Each row was made from one path, in order. Every step used is in the known rows, and no mark comes twice. Write each row's path.
(in the rows, 100 means zero)
Known rows
E -> T -> C -> J -> P: [146,115,135,93,117,76,100,102,78,105,57,59,99,99,107,60,126,91,99,109,99,146,119,81,72,100,116,101,92,113,51,96]
J -> C -> T -> E -> H -> P -> R: [88,131,75,83,81,68,99,93,110,85,100,115,105,89,90,117,107,127,120,101,67,90,111,120,96,103,96,81,105,114,122,70]
A -> P: [83,87,89,113,104,87,92,104,104,94,123,95,113,113,89,117,95,65,105,91,98,101,86,72,100,95,97,104,110,91,95,117]
Z -> M -> U -> P -> R: [56,68,126,105,57,122,92,100,103,97,155,118,73,99,82,98,88,101,133,117,128,104,113,122,129,86,85,110,85,93,93,123]
P -> J -> C: [107,83,86,111,121,119,110,112,93,121,88,112,109,122,114,107,92,92,67,106,101,88,91,95,120,100,107,100,101,82,100,78]
C -> T -> E -> H: [102,130,103,98,92,97,94,83,100,88,76,84,112,93,95,85,110,137,116,97,76,120,119,93,72,119,113,91,114,123,121,101]
T -> C: [90,90,118,108,94,100,92,110,81,100,82,96,87,89,95,96,124,98,82,93,105,126,98,86,73,106,113,96,111,91,96,100]
U -> M -> Z -> P -> J -> C -> T -> E: [118,115,131,49,94,133,117,101,128,82,94,130,132,92,113,104,95,128,116,100,99,72,79,115,134,106,89,102,111,114,116,97]
Z -> M: [64,82,117,118,85,100,107,95,96,111,123,90,83,105,95,91,116,87,91,113,105,97,99,104,110,104,99,109,96,98,105,116]
M -> U -> P -> J: [107,71,95,108,101,147,88,105,100,98,111,114,96,105,99,101,60,99,106,96,133,99,102,92,114,89,99,110,99,81,90,122]
E -> T -> C -> J: [132,107,116,98,121,89,106,107,94,130,64,70,89,74,108,72,120,110,86,104,96,141,121,96,63,109,112,101,94,98,67,100]
J -> C -> T -> E: [107,127,113,95,105,112,105,95,108,95,89,96,116,89,104,113,125,130,92,99,80,100,104,111,93,109,104,87,90,119,117,82]
T -> E: [98,116,115,105,109,106,87,97,94,105,102,97,106,90,96,88,107,93,102,98,103,124,109,109,75,111,97,92,102,112,114,108]
T -> E -> H: [109,120,101,104,103,93,83,84,89,97,86,95,108,100,98,77,109,103,117,103,86,125,111,91,77,121,102,91,114,111,114,98]
P -> J -> C -> T: [100,92,88,105,106,121,116,111,104,110,77,99,111,116,111,117,93,126,69,99,92,83,97,96,118,99,119,100,98,90,109,81]
P -> J: [90,78,90,118,111,116,100,112,93,118,91,105,101,113,104,94,73,88,79,100,112,106,104,93,101,104,111,106,110,85,104,109]
J -> C: [103,93,95,119,114,106,105,104,91,116,98,106,97,117,108,115,123,85,83,108,83,91,80,95,116,100,101,100,90,85,95,76]
Z -> P: [87,92,98,107,105,101,100,95,95,102,124,98,92,105,103,103,89,65,111,99,108,102,67,100,82,94,84,107,99,102,106,109]
H -> P: [84,94,74,118,105,77,98,102,97,104,115,103,84,93,92,114,105,69,91,92,99,88,88,98,95,96,91,104,101,91,102,111]
C -> J: [104,100,111,120,126,95,108,96,94,142,98,89,96,106,98,91,111,87,112,100,95,112,117,107,88,111,95,120,88,101,76,120]
M -> Z -> P: [107,94,117,92,101,105,94,97,91,100,127,115,105,110,98,97,101,60,118,90,95,98,63,94,103,103,83,112,105,95,99,117]
T -> E -> H -> P: [108,123,74,98,103,69,84,82,99,87,100,102,102,84,92,92,105,92,116,93,86,106,99,99,77,113,89,91,116,111,119,103]
E -> T -> C: [113,99,106,103,100,98,95,115,87,102,68,78,86,78,108,78,114,104,70,104,95,138,100,83,72,101,121,85,108,91,87,84]
E -> T -> C -> J -> P -> H: [149,117,137,102,114,68,101,98,100,88,80,51,86,87,115,64,135,95,109,101,106,143,116,89,53,87,112,91,86,104,55,105]
C -> T -> E -> H -> P -> R: [72,127,80,88,73,64,88,93,110,84,103,108,100,80,81,101,90,124,131,94,85,109,125,121,77,107,99,87,114,117,127,100]
Z -> M -> U -> P: [79,73,123,109,73,130,96,88,102,91,143,102,78,95,89,100,105,98,118,109,124,91,97,103,125,89,85,112,84,97,90,131]
R -> P -> J: [97,74,74,87,109,113,87,109,88,100,99,95,88,108,94,99,48,77,97,86,130,107,94,76,101,98,92,106,113,98,98,105]
U -> P: [89,90,96,110,98,111,112,99,98,99,118,108,75,102,98,106,94,81,111,94,127,113,97,95,94,93,104,114,89,89,98,116]

Write each row's path
[99,102,145,93,95,72,93,110,74,113,89,91,97,116,85,78,119,82,125,105,112,145,138,108,76,100,109,106,99,109,61,105]	T -> C -> J -> P -> R
[58,91,79,113,88,70,95,116,99,110,129,119,79,99,83,113,86,68,106,98,105,100,100,119,99,91,91,101,102,85,106,105]	H -> P -> R
[93,96,62,99,106,97,117,108,115,101,90,106,105,100,105,134,89,114,68,92,93,60,89,102,121,92,104,101,98,89,110,85]	H -> P -> J -> C -> T
[106,103,48,99,101,85,111,97,107,93,75,104,104,109,106,120,90,122,80,95,74,61,92,85,117,103,110,97,111,91,110,75]	E -> H -> P -> J -> C -> T
[91,126,118,98,97,107,98,94,107,94,90,86,113,83,94,101,107,126,101,94,97,119,116,111,74,108,108,91,99,122,121,111]	C -> T -> E
[96,103,97,112,101,106,115,101,101,106,88,95,102,112,105,125,125,118,83,103,76,88,87,96,111,97,113,96,89,98,104,81]	J -> C -> T
[74,75,126,123,82,121,78,93,93,105,124,91,93,101,88,93,116,98,100,118,95,94,98,101,127,97,85,104,94,97,92,119]	Z -> M -> U
[127,113,61,83,115,84,96,93,100,93,85,116,117,99,109,99,87,100,90,96,89,76,99,98,103,115,92,86,114,102,116,73]	T -> E -> H -> P -> J -> C
[115,91,46,104,113,82,104,98,97,104,86,115,100,116,110,107,86,87,80,99,83,64,85,84,122,105,99,99,113,82,104,74]	E -> H -> P -> J -> C
[100,85,61,104,118,94,108,113,103,111,102,118,100,106,108,123,83,79,68,96,102,63,80,100,123,93,93,102,100,80,103,84]	H -> P -> J -> C
[115,137,70,87,100,75,102,80,111,80,84,99,110,84,99,116,125,130,103,94,64,79,96,101,93,111,96,85,102,118,119,78]	J -> C -> T -> E -> H -> P
[96,94,138,99,87,105,106,93,131,77,137,120,81,94,110,96,119,73,145,99,106,88,55,104,111,87,77,112,107,81,99,127]	U -> M -> Z -> P -> H
[104,102,125,128,102,84,92,94,96,75,119,82,84,123,103,90,119,65,115,101,111,113,86,89,81,78,106,96,93,95,89,110]	J -> P -> H
[112,117,102,86,108,124,107,105,111,100,77,100,126,96,110,108,93,137,76,95,99,92,110,111,100,109,109,87,100,111,120,82]	P -> J -> C -> T -> E
[120,110,137,86,102,68,96,115,77,111,74,76,95,104,97,60,109,90,112,116,102,159,134,103,75,93,116,95,93,110,49,90]	E -> T -> C -> J -> P -> R
[107,120,77,80,105,98,108,106,120,89,94,106,120,80,103,124,86,129,77,87,99,71,101,118,102,103,97,89,98,111,125,88]	H -> P -> J -> C -> T -> E
[91,76,108,90,76,149,115,97,120,88,116,103,95,100,104,119,91,143,93,107,117,62,100,104,149,84,100,105,81,96,98,105]	Z -> M -> U -> P -> J -> C -> T
[80,63,111,102,79,142,97,99,104,94,128,110,88,100,98,94,72,108,102,106,139,84,106,104,133,89,92,113,92,89,97,129]	Z -> M -> U -> P -> J
[130,121,116,55,104,125,105,100,110,87,105,116,139,98,111,109,85,117,99,83,94,80,82,113,111,109,89,95,104,114,119,90]	M -> Z -> P -> J -> C -> T -> E
[100,122,67,84,96,84,96,93,111,80,78,97,114,82,94,97,73,131,99,85,94,91,118,101,80,113,105,94,122,117,131,107]	C -> T -> E -> H -> P -> J
[96,103,131,111,105,73,99,103,81,127,107,94,103,133,88,82,100,66,137,115,105,133,132,114,97,94,101,113,86,111,63,109]	C -> J -> P -> R
[101,65,105,96,86,146,107,98,107,96,127,116,95,108,107,108,86,110,94,113,123,66,93,104,153,90,89,107,80,87,91,100]	Z -> M -> U -> P -> J -> C
